In the rows, 128 means zero.
Known rows, with every step that occurs:
E -> K -> N -> Z: [143 119 121 123  67 164 135 110 172 132 132  74 108 107 116 123 131 132
  94 195 153 126 153 135 133 181 128 117 172 133 145 102 147 159 193 156
 132 135 101 148  97 152 118 137 122 167 198 103 158 128  96 113 156  66
 140 107 113 129 131 163]
E -> K: [149  79 114 136 133 117 132 164 159 106 102 110  64 124 114 135 102  92
 109 144 129 136  86 136 121 101 141 125 123 157 131 107 144 122 128 166
 120 135 118 149 137 165 154 139 134 122 160 134 121 120 115 126 166  90
 148 140 166 190 107 146]
Z -> E -> K -> N -> M -> U: [ 89 121 127 122 133 188 111 178 145 107 103 165  87 139 174 161 132 150
 135 131 166 160 118 165  71 149 100 116 107 121 130 122 153 113  73 134
 117 140 164 137 144 122  82 136 109 147 122 127 158 102 106  94 158 160
  62 114  97 101 144 120]
Y -> T -> Z -> N -> K: [169 162  96 163 141  97 148  76 152 205 103 113 144 114 148 114  97 161
 103 122 150 117 110 150 184 110 169  84 145  92 105 134 111 195 169 166
 107 102 175 160 171 127 193 110 116 153 157 123  80 149 142 111  93 113
 106  80 117 156  98 146]
M -> E -> Z: [162  98 112  81 121 138 144  98 128  72 205  77 168 117  69 131 135 105
  89 134 109 119 136 137 158 154 130 126 116 176 128 128 121 112 126 150
 148 128 141  87 114 138 147 131  97 129 166 116 141 108 149 133 177 101
 122 156 164 153 115 148]
U -> M -> E -> H -> N -> K: [171 108 121 119 155 105 131 103 132 155 137 124 113 157 145 131 154 110
 138 137 141 126 125 133 103 155 149 147 107 113  72 156  85 161 175 128
  75 114 139 108 185  97 176  87 106 117 132 130  75 137 110 163 110 171
 194 163  98 130 141  79]
U -> B: [155  93 138 131 111 110 153 124  78 104 114 178 167 132 121 116 120 122
 150 144 134 123 127 107 164 100 132 143 193 147 111 147 135 141 118 168
 114  71  73 139 102 163 120 147 174 113 104  88 112 146 108 104 129 120
 167 135 120 163 144  88]
K -> N -> H: [132 111 131  94 101 124 172 114 175 100 118  94 164 144  74 123 154 160
 126  99 123 130 108  77 109 122 115 119 180  74 124 125 120 114 166  92
 102 129 114 102 112 118  89 172 207 142 133 136 147 121 121 105 113 125
 100  55 123 123 138 107]
Q -> E -> Z: [112 134 100  87 130 140 154 137 122 129 174  51 139 130  70 108 164 160
 111 170 115 119 144 150 131 127 147 130 161 168 158 129 143  97 133 146
 159 148 151 111  99 124 133 155  91 128 160 101 177 133 155 150 186 106
 101 149 169 193 113 154]
H -> N: [129 109 116 133 117  97  82 130 140 132 115  68 133 132 132 148 179 143
 118 185 131 144 115  86 104  97 156 126 164 104 130 188 112 187 146 101
 112  97 107 149  94 114 129 122 136 112 107 148 146 124 102  90 149 169
 137 164  87 108 160  68]
H -> N -> Z: [120 134 142 128  92 147 105  91 140 150 115  61 129  90 116 131 150 138
  98 221 145 136 178 119 141 138 149 111 182 108 118 162 105 189 173  99
 137 103  90 153  81 132 136 120 103 164 174 117 152 142 112 105 143 101
 141 153  83  88 163 105]
K -> E: [140 136 148 137 140  73 109 122 105  93 103 112 118 142 131 140 116 117
 125 163 128 122 177 141 155 114  90  88 170 143 136 123 167 158 136 102
 171 125  79 132  79 127 135 137 126  63 119  92 139 129 137 151 139 186
 179 135 122 133  99 124]
Y -> T -> Z: [144 145 120 145 125 112 129 116 125 168 147 109 145  96  98  91 121 161
 108 115 114 109 133 131 154  65 145  99 174 107 145 120 126 137 126 149
 145 108 129 172  98 119 154 114 146 141 130 149 135 117 127  92 122 115
  98 128 146 147  95 153]
E -> K -> N: [159  80  89 113  80 125 132 141 170 105 130  95 109 163 132 128 159 129
  95 138 133 123  97 108  91 154 127 132 164 131 152 111 173 152 164 160
  99 162 115 133 130 136 105 151 149 121 151 129 148 103  92 100 161 125
 142 106 128 176 117 144]
H -> N -> Z -> E -> K: [103 136 124 142 138 167 112 125 166 127 112  95  61 122 133 130  98 132
 131 166 138 124  98 142 132 148 150 170  89 135 151  79 127 150 157 116
 131 166 120 148 140 165 166 140  74 116 172 130 125 152 117 105 146  82
 143 137 133 144 138 132]
Y -> T -> Z -> N -> K -> E -> M: [131 187 164 133 124  63 114 105 137 159  98 189 142 155 162 138  98 171
 108 112 109 137 197 166 173 149 126  77 129 120 123 150 130 158 127 108
 141 117 122 120 130 145 206 111 110 121 114 109 108 121 135 196 103 156
 166 127 138 135 103 162]
M -> E -> H -> N: [144 114  92 128 140  95  88  97 125 142 142  86 132 139 138 114 155  68
 130 138 129 108 135  60 103 144 139 154 119 109  88 167  88 174 145  77
 109 115 102 110 157  92  91 101 125 109  92 165 128 121 130 143 123 190
 190 180 110  98 185  69]
Q -> E -> K -> N -> M: [102 144  90 116 103 108 153 153 139 129 123 119  55 161 123 127 183 200
 135 163 153 129 134 156  80 179 116 124 144 123 125 103 153 101  99 164
 116 155 138 134 116  89  96 128 104 121 118 121 181 127 106 116 136 142
 105 116 105 147 137 148]
K -> E -> M -> U: [108 121 186 116 131 136  89 176 128  91  97 202 155 124 156 177 119 102
 116 127 131 156 188 151 114 110  91  88 144 158 132 181 153 139  82  83
 160 105 107 109 117 154 121 140 129 147 104 112 135  78 118 181 169 198
 121 131 131 104 137 134]
T -> Z -> E -> K -> N -> M: [101 154 113 121 114 131 152 122 158 134 137 147  60 166 151 118 165 214
 122 136 143 153  99 134  76 157  97 127 113  83 133  84 148 110  92 170
 125 171 153 120 136 104 114 116 105 124 130 133 168 122 114  78 121 116
  73 121  96 116 126 133]
Y -> T -> Z -> N -> M -> U -> B: [132 131 121 167 120 151 147 148  49 168  92 215 188 109 158 125  92 149
 151 113 168 143 149 138 164 129 129  91 156 141 106 160 119 147  74 166
 122  44 144 165 109 133 114 105 134 164 101 127 136 140 126  95  85 131
 102 139 106 133 154 100]
T -> Z -> N -> K -> E -> H: [167 174 117 161 165  85 166  71 132 198  85 146 119 152 195  86  69 110
 139 108 118 111 167 110 151 129 101  84 118  92  99 114 105 179 165 121
 139 140 133 123 178  96 146 115 142 116 139 116  91 145 154 171  91 159
 190 111 139 136 116 115]
N -> Y -> T -> Z: [136 150 160 149 115 110 133 140 110 185 156 117 128  92 107 112 111 151
 127 106 120 120 118 114 150  85 169 105 155 125 146 119 134 102 148 143
 142 114 121 165  94 131 154 107 143 154 132 135 114 133 134 104  94  76
 118 113 164 124  56 142]
M -> E -> K -> N -> Y: [155  81 141 119 100 126 117 161 153 100 181 113 107 144 124 159 128 101
 125 124 140 130  80 101 117 185 173 152 122 166 142 101 171 100 180 142
 105 138  98 116 147 147  99 132 129 115 137 104 101 134 117 126 109 109
 156  72 141  99  59 139]
H -> N -> Y -> T: [121 142 170 150 100  88  85 184 112 171 118  77 132  91 129 143 129 114
 137 124 136 121 142 130 154 108 192 125 143 147 151 169  91 112 168 105
  93  79  91 195  65 131 156 120 113 119 103 149 132 154 100 116  73 122
 158 131 153 122  86 102]
U -> M: [112 104 146 120 130 124 126 184  98 101 136 163 158 138 103 132 177 124
 133 165 126 137 123 144 111  68  82 119 148 134 111 165 131  88 141 147
 143 121 146 112  86 122 148 112 180 113 113 127 109 119  91 145 144 126
 130 160  88 125 109 135]
T -> Z: [151 131 122 134 137 119 145  95 138 151 159 125 133 121 101 105 132 163
 109 147 124 137  99  93 120  54 130 111 159  92 131 128 151 149 126 153
 164 130 132 130 120 130 123 119 165 136 140 122 122 109 137  72 155 100
  84 128 121 113 105 130]
H -> N -> Z -> E: [ 77 177 148 131 143 165  95  78 139 126 113  90 119 122 133 115 145 154
 131 183 132 124 144 130 150 130 123 166 133  97 146 117 110 162 147  77
 141 167 116 130 103 137 127 140  85 118 143 114 137 145 134 108 137 113
 113 135  72  76 169 108]
Y -> T -> Z -> N -> M -> E -> K: [149 132  71 163 152  94 112 136 120 136 138 122  72 112 120 125  93 118
 110 113 154 113 100 155 159 170 151 112  58 164 112  72 118 130  99 163
 131 125 169 133 170 125 169  78  78 126 143 173 116 139 146 132 108 111
 126 129 154 162 110 187]
Z -> T: [121 138 154 143 110 107 103 100 136  84 116  84 129 103 116 138 136  86
 152  88  89 136 113 143  98  81 111 150 134  89 153 109 167  93 101 108
 139 153  97 167 102 130 118 138 175 113  87 114 139 119 121  91 127 114
 118 110 128 123 166 146]
N -> K -> E -> Z -> T: [145 144 170 133 108 119 146  75 142  97 136  66 123 124 136 167 116 127
 129  68  78 140 166 190 132 136 118 125 119 121 152  92 177 111 124 124
 150 140 118 163 104 130 186 139 105 108 144  79 135 146 141 125 129 109
 150 131 157 161 138 158]
Y -> T -> Z -> E -> H -> N: [109 162 108 150 131 123 102  92 120 203 107 102 119 136 165  89 149 138
 147 103 108 105 128  68 111 106 141 159 115  75 136 136  72 167 144  77
 115 145 130 152 144  87 114 112 117 112 107 184 150 135 128 107 102 165
 155 174 111 110 168  68]
N -> Y: [115 121 191 128 121 124 115 163 125 118 140 126 117 109 128 157 126 108
 136 147 134 159  99 106 130 102 155 122 137 146 132 162 132  77 156 128
 110 103  84 140 108 162 122 147 151 129 126  92  95 138 124 123 109  92
 138  95 128  95  63 101]
T -> Z -> E -> K: [122 125 116 134 166 155 134 137 155 125 120 138  49 145 116 104  91 142
 126 120 124 129  50 132 129  98 143 159  83 119 163  59 159 117 114 151
 141 186 142 125 164 145 143 134 113 112 166 143 104 128 136 110 152  84
 121 129 154 162 105 155]

Rows:
[119 126 132 148 104 156 163 153  42 139  94 207 186 138 173 151  88 132
 145 137 152 157 183 145 175 167 107  86 154 172  98 164 131 153  80 155
 132  46 135 138 110 148 119 136 107 145 119 100 139 155 129 125 109 143
 130 156 102 144 152  96]  K -> E -> Z -> N -> M -> U -> B
[158  71 112  90 124 133 172 152 153  79 150 133 141 158  66 147 150 135
 133  80 125 120  87 100 100 159 116 157 121 115 116  80 130  86 162 106
  99 140 145  80 149 107 102 135 174 134 136 163 111 125 112 148 111 121
 122  78 147 142 118 143]  U -> M -> E -> K -> N -> H
[159  55 101 115 160 121 126 177 119  61 158 149  96 136  80 147 116  62
 117 135 143 114  87 163 123 134 120 153  75 193 112  92 142  98 130 153
 133 139 142  98 168 131 154  96 118 111 145 144  89 120 114 163 152 125
 165 141 151 172  98 185]  U -> M -> E -> K
[150 116 141 114 104 141 123  79 129  55 182  59 152 101  82 150 135  92
 117  74  75 129 134 163 124 134 125 160 102 135 153  90 159  81 102 110
 159 158 125 129 120 125 142 139 123 121 127 129 139 119 148 106 142  94
 125 139 152 135 161 173]  M -> E -> Z -> T
[170  67  91 125 160 111 118 142 140  66 149 106  77 123  85 135 103  55
 111 133 140 114  89 137 136 145 139 153  84 179 123  96 147 136 129 147
 125 143 122 117 176 151 135 110 101 108 150 137  99 126 139 149 156 132
 173 125 176 175 108 166]  M -> E -> K
[ 92 135 124 136 118 180 130 158 125 142  98 142 168  89 176 174 118 133
 119 149 154 175 155 161 129 134 104  61 114 138  89 180 112 142  77 153
 145  84 192 134 126 140 111 141 112 186 139 134 153 116 133 104 157 138
  47 142  93 106 160 118]  E -> Z -> N -> M -> U
[150  87 126  80 121 156 139 128 103  67 219 119 186 137  68 142 161 110
  99 132 119 129 149 158 147 144 111 128  94 184 122 133 124  87 137 160
 147 130 159  70 106 137 164 115 102 133 156 129 124 117 124 163 170  97
 123 186 145 152 109 164]  U -> M -> E -> Z
[114  88 107 130 122 176 151 186  70 134 109 196 126 151 160 131 135 150
 157 145 179 127 130 145 106 168 137 146 172 169 123 120 166 118  93 167
 107  78 128 145 136 125  67 131 108 140 116 104 144 147 102 118 125 154
 118 112 121 165 140 112]  Q -> E -> K -> N -> M -> U -> B
[113 107  91 123 171 119 122 177 140 126 118  85  54 138  92 110 125 107
 144 171 144 108  84 147 114 126 154 152 140 172 156  93 161 110 129 154
 138 160 130 148 147 130 121 145  97 110 149 131 121 141 129 155 161 124
 148 108 169 203  96 172]  Q -> E -> K
[143  97 114 100 100 125 175 151 183 101 108  96 121 147  82 129 137 153
 121  97 117 128  85  87 101 135 127 135 142  98 129  94 128 108 158 113
  92 137 115 113 132 127 106 175 191 132 142 146 138 132 125 122 110 103
 121  61 161 162 118 118]  E -> K -> N -> H
[143 126 120  84 113 136 153 100 124  70 198  93 134 117  76 145 139 144
  91 140 129 150 163 164 148 170 114 108 101 173  96 128 109  94  84 163
 144 122 156  84 120 123 158 123  81 136 151 128 155 125 148 127 152 112
 112 187 159 131 132 144]  N -> M -> E -> Z
[ 92 179 163 137 157 143 120 120 119 156 150 140 116 117 125  99 111 166
 151  97 105 105  95 134 155  81 153 149 114 100 173  91 130 101 132 118
 144 178 130 144 110 138 132 126 119 105 115 131 107 137 151 104  99  97
  99 100 133  96  77 136]  N -> Y -> T -> Z -> E
[129  90 172 125 116 138 128 165  69  98  91 252 174 146 160 145  90 106
 140 124 136 142 172 134 141 134 111 132 172 170 115 177 158 141  82 117
 122  50  90 124 116 175 119 150 154 127  94  87 116 115 118 162 129 170
 160 149 129 137 150 105]  K -> E -> M -> U -> B
[ 97 182 152 147 154 145  93 120 120 163 151 120 122 126 128 114 128 181
 153 100 115 117  91 111 144  86 163 165 120  94 177 108 107 125 135 101
 132 160 132 146 119 128 134 115  95 111 113 140 117 144 143  89  99 115
 100 113 112  83 107 114]  H -> N -> Y -> T -> Z -> E
[ 68 138 187 114 123 201  71 135 154 113 107 188 148 113 162 167 132 126
 124 151 130 153 162 153  96 136 113 143 117 129 137 185 115 152  92  70
 140 126 129 112 137 159 123 137 111 169 127 123 143  96 117 149 176 159
  87 141  98  61 182 112]  H -> N -> Z -> E -> M -> U
[ 74 148 146  89 141  96 105 146 138 110 136 172 128 142  92 114 178 144
 133 151 105 115 155 148  99 119 124 160 148 141 148 175 129  89  90 103
 147 144 112  97 115 124 116 146 145 120  88 106 151 109 143 207 159 159
 125 133 136 132 150 152]  Q -> E -> M
[137 166 106 149 137  95 169 113 141 167  94 110 193 102  95 102 104 162
 140  84 121 106  94  86 182  90 133  86 137  61 116 129  81 134 157  95
 130  99 164 130 132 122 133 149 189 158 132 182 116 150 156 107  66  95
  74  58 145 132 127 135]  Y -> T -> Z -> N -> H
[169  71  87  95 107 127 124 151 133  76 175 130 118 161 108 139 170 115
 106 125 144 102  93 131  92 183 120 157 130 165 136  91 179 132 160 155
 114 171 139  95 154 116 105 117 133 107 136 135 136 110  92 135 158 144
 148 111 113 144 106 163]  U -> M -> E -> K -> N
[116 177 162 142 107 116 132 141 112 147 131 109 173 124 162 165  99 122
 121 144 120 152 128  97 191 149 140 108 123 164 148 157 123 125 180 138
 143 109 128 118 100 174 156 150 107 127 155  97 112 150 143 137 100  92
 145 103 134  99  64 117]  K -> E -> Z -> N -> Y
[ 72 120 176 107 148 188  84 164 144  91 107 214 148 120 144 151 122 118
 141 114 120 150 135 156 100 108  95 132 107 128 149 178 140 121  68  88
 134 137 139  98 145 161 109 155 141 151  96 125 131  83 132 154 175 180
  78 123 124  89 164 119]  Z -> E -> M -> U
[145 104 106 115 152 112 136 114  91 112 154 169 146 136 117  96 136  44
 147 107 112  99 141 113 118 133  76 150  86 143  77 130  91 106 136 120
 130 150 132  73 168  84  96  93 174 111 108 161  94 116 123 190 114 150
 188 170 126 116 146 131]  U -> M -> E -> H
[ 79 132 173 110 155 192  92 148 148 117 126 219 150 132 148 144 110 142
 129  96 123 143 120 138  85  84 108 132 106 118 155 163 150 121  66  94
 141 136 150  90 146 151  99 129 144 161 115 125 125  78 141 142 174 159
  64 127 124  85 153 124]  T -> Z -> E -> M -> U
[133 162  93 123 150 124 159  83 149 188 112  79 147 130 126 128 123 149
 117 162 144 123 107 174 169 161 166 115 133 129 130 146 113 165 177 176
 108 133 185 131 174 129 183 147  84 153 176  94  99 159 148 146 135 115
 103 101 130 187 115 152]  Q -> E -> Z -> N -> K
[117 135 145 164 153 151 111 160 142 157 132 111  56 139 134 122  98 146
 140 106 130 121  57 128 125 108 184 173  80 128 171  68 136 118 149 134
 120 144 133 157 146 153 155 105  75 113 150 158  98 152 131 107 111  86
 132 130 162 145  79 137]  H -> N -> Y -> T -> Z -> E -> K
[176  75  68  99 100 118 118 128 170  76 172  86 114 159 105 130 145 110
 104 126 144 101  99 110 106 180 129 149 136 149 143  85 177 153 155 152
 101 165 126 106 158 124  93 124 127 115 133 124 129 106 113 114 158 152
 144  98 136 152 106 157]  M -> E -> K -> N
[ 99 163 131 129 173 144 126  85 137 128 153 146 116 142 117  91 134 173
 133 131 103 123  81 101 131  71 119 153 119  77 159  93 149 126  99 124
 162 183 134 115 141 126 113 131 131 116 137 116 113 122 153  87 145 122
  69 115  99  95 133 130]  T -> Z -> E
[103 151  96 118 168 107 132 120 110 169 109 117 106 117 122  55 143  75
 165 135 115  83 140 104 112 107 108 146 151 114 127 136 121 103 137 113
 133 170 124 126 148  75  69 135 161 108 105 129 152 133 159 182 125 160
 158 125 154 148 148 129]  Q -> E -> H
[147 147 131 133 135  85 137 109 110 134  82 136 108 133 173  83  92  69
 148 120 117  99 189 109 139 126  70 104 138 115 112 133 117 145 135  93
 145 142  84 133 121 103 115 135 163  76 101 120 144 132 140 178 107 174
 207 146 146 130 127 104]  K -> E -> H
[128 166  80 158 135 108 126  86 131 182 119 131 194 126 148 112 129 143
 116 155 136 122  85  66 167  79 122  87 153  97 122 158 127 185 143 148
 149 130 162 133 142 124 120 127 167 156 151 144 107 125 147  87 125 117
  77  99  96 110 131 137]  T -> Z -> N
[139 159  77 141 155  90 148  64 111 161 126 157 126 119 153  81 109  99
 139  98 124 108 133  96 142 160  94 118  80 105  62 133  80 138 101 129
 134 136 157  88 197  76  87  84 142 129  99 164 119 129 167 142  87 150
 147 137 125  85 164 124]  T -> Z -> N -> M -> E -> H
[138 144 100 116 153  91 132  99 108 111 128 148  98 118 137  87 128  76
 142 112 122 117 158 117 130 158  81 120  71 120  58 133  83 106  91 114
 120 135 126  93 172  85  92  94 150 110  91 150 133 118 158 166  97 153
 177 152 139  97 164 114]  N -> M -> E -> H
[131 138 149 152 105 139 104  78 102 116 147  95 134 101 129 138 162  75
 149 118 103 122 171 151 100 149  99 180 101  91 121 108 120 121 147  69
 154 150  94 141 110  96 122  87 132 145 117 145 131 150 113 138  90 108
 164 162 104  65 195 139]  U -> M -> E -> H -> N -> Z -> T
[ 96  93 170 107 116 159  92 165 148  98 111 198 156 102 138 166 126 109
 119 126 124 159 148 148  90  99 103 103 141 146 127 203 137 122  80 101
 137 102 119 113 126 159 114 142 158 172 109 129 135  66 123 158 177 171
  92 140 131  98 150 124]  E -> M -> U
[138 126 120 121 119 148 177 129 169 141 121 103 117 150  85  98 123 186
 134  56 117 101  84  99 121 139 143 144 137  82 161  52 125  97 163 103
  99 153 148 127 144 114 116 162 170 137 138 159 139 133 137 107  93  88
 106  58 166 160 113 134]  Y -> T -> Z -> E -> K -> N -> H
[125 174 161 159  92  90 111 169  83 161 111 101 180  92 151 149  95 106
 132 109 119 113 184 151 214 149 154  87 131 171 155 138 105 122 171 127
 123  95 129 180  68 146 187 144  94 124 129 123 135 159 133 153  70  94
 162 100 166 140  57 157]  K -> E -> Z -> N -> Y -> T
[ 83 184 123 139 143 114 137  91 128 188 110 142  79 150 169 115 169 196
 148 134 127 151 141  91  81 123 104 124  96  66  82 138  71 133  83 108
 117 135 133 126 140  71 112  97 122 111  89 165 162 141 128  87  93 148
 116 194  73  74 187  67]  T -> Z -> E -> H -> N -> M
[119 119 123 142 102 177 161 145  70 140 102 208 194 128 165 143 104 134
 141 135 159 150 144 136 155 150 122  97 146 170  94 174 116 131  80 171
 113  40 148 134 115 159 121 139 122 168 122 108 138 144 125 102 120 120
 103 152 117 142 167  97]  E -> Z -> N -> M -> U -> B
[ 77 151 144 130 147 180 103 147 121 135  82 158 105 121 196 152 140 140
 150 129 151 162 142 136  80 122 103 113  96 107 110 172  86 136  70  91
 110 115 153 135 150  99  84 124 101 151  91 155 159 121 126 112 131 182
  90 164  79  70 188  66]  Z -> E -> H -> N -> M -> U
[139 151 174 135  98 113 133  84 141 104 133  60 125 133 146 174 131 131
 121  86  88 142 179 167 115 147 136 126 127 108 150 100 162 139 129 110
 149 129 110 172 101 127 184 131  74 116 134 104 144 149 130 107 125 118
 161 157 136 153 151 140]  H -> N -> K -> E -> Z -> T
[134 112 159 136 134 109 103 164 101 140 159 138 126 142 149 154 159  74
 157 135 133 146 105  69 110 136 156 171  91 146 107 169  89  95 174  90
 104 110  99 104 134 118 114  87 134 112  92 134  91 146 109 156  79 129
 181 160 105  58 101  74]  U -> M -> E -> H -> N -> Y
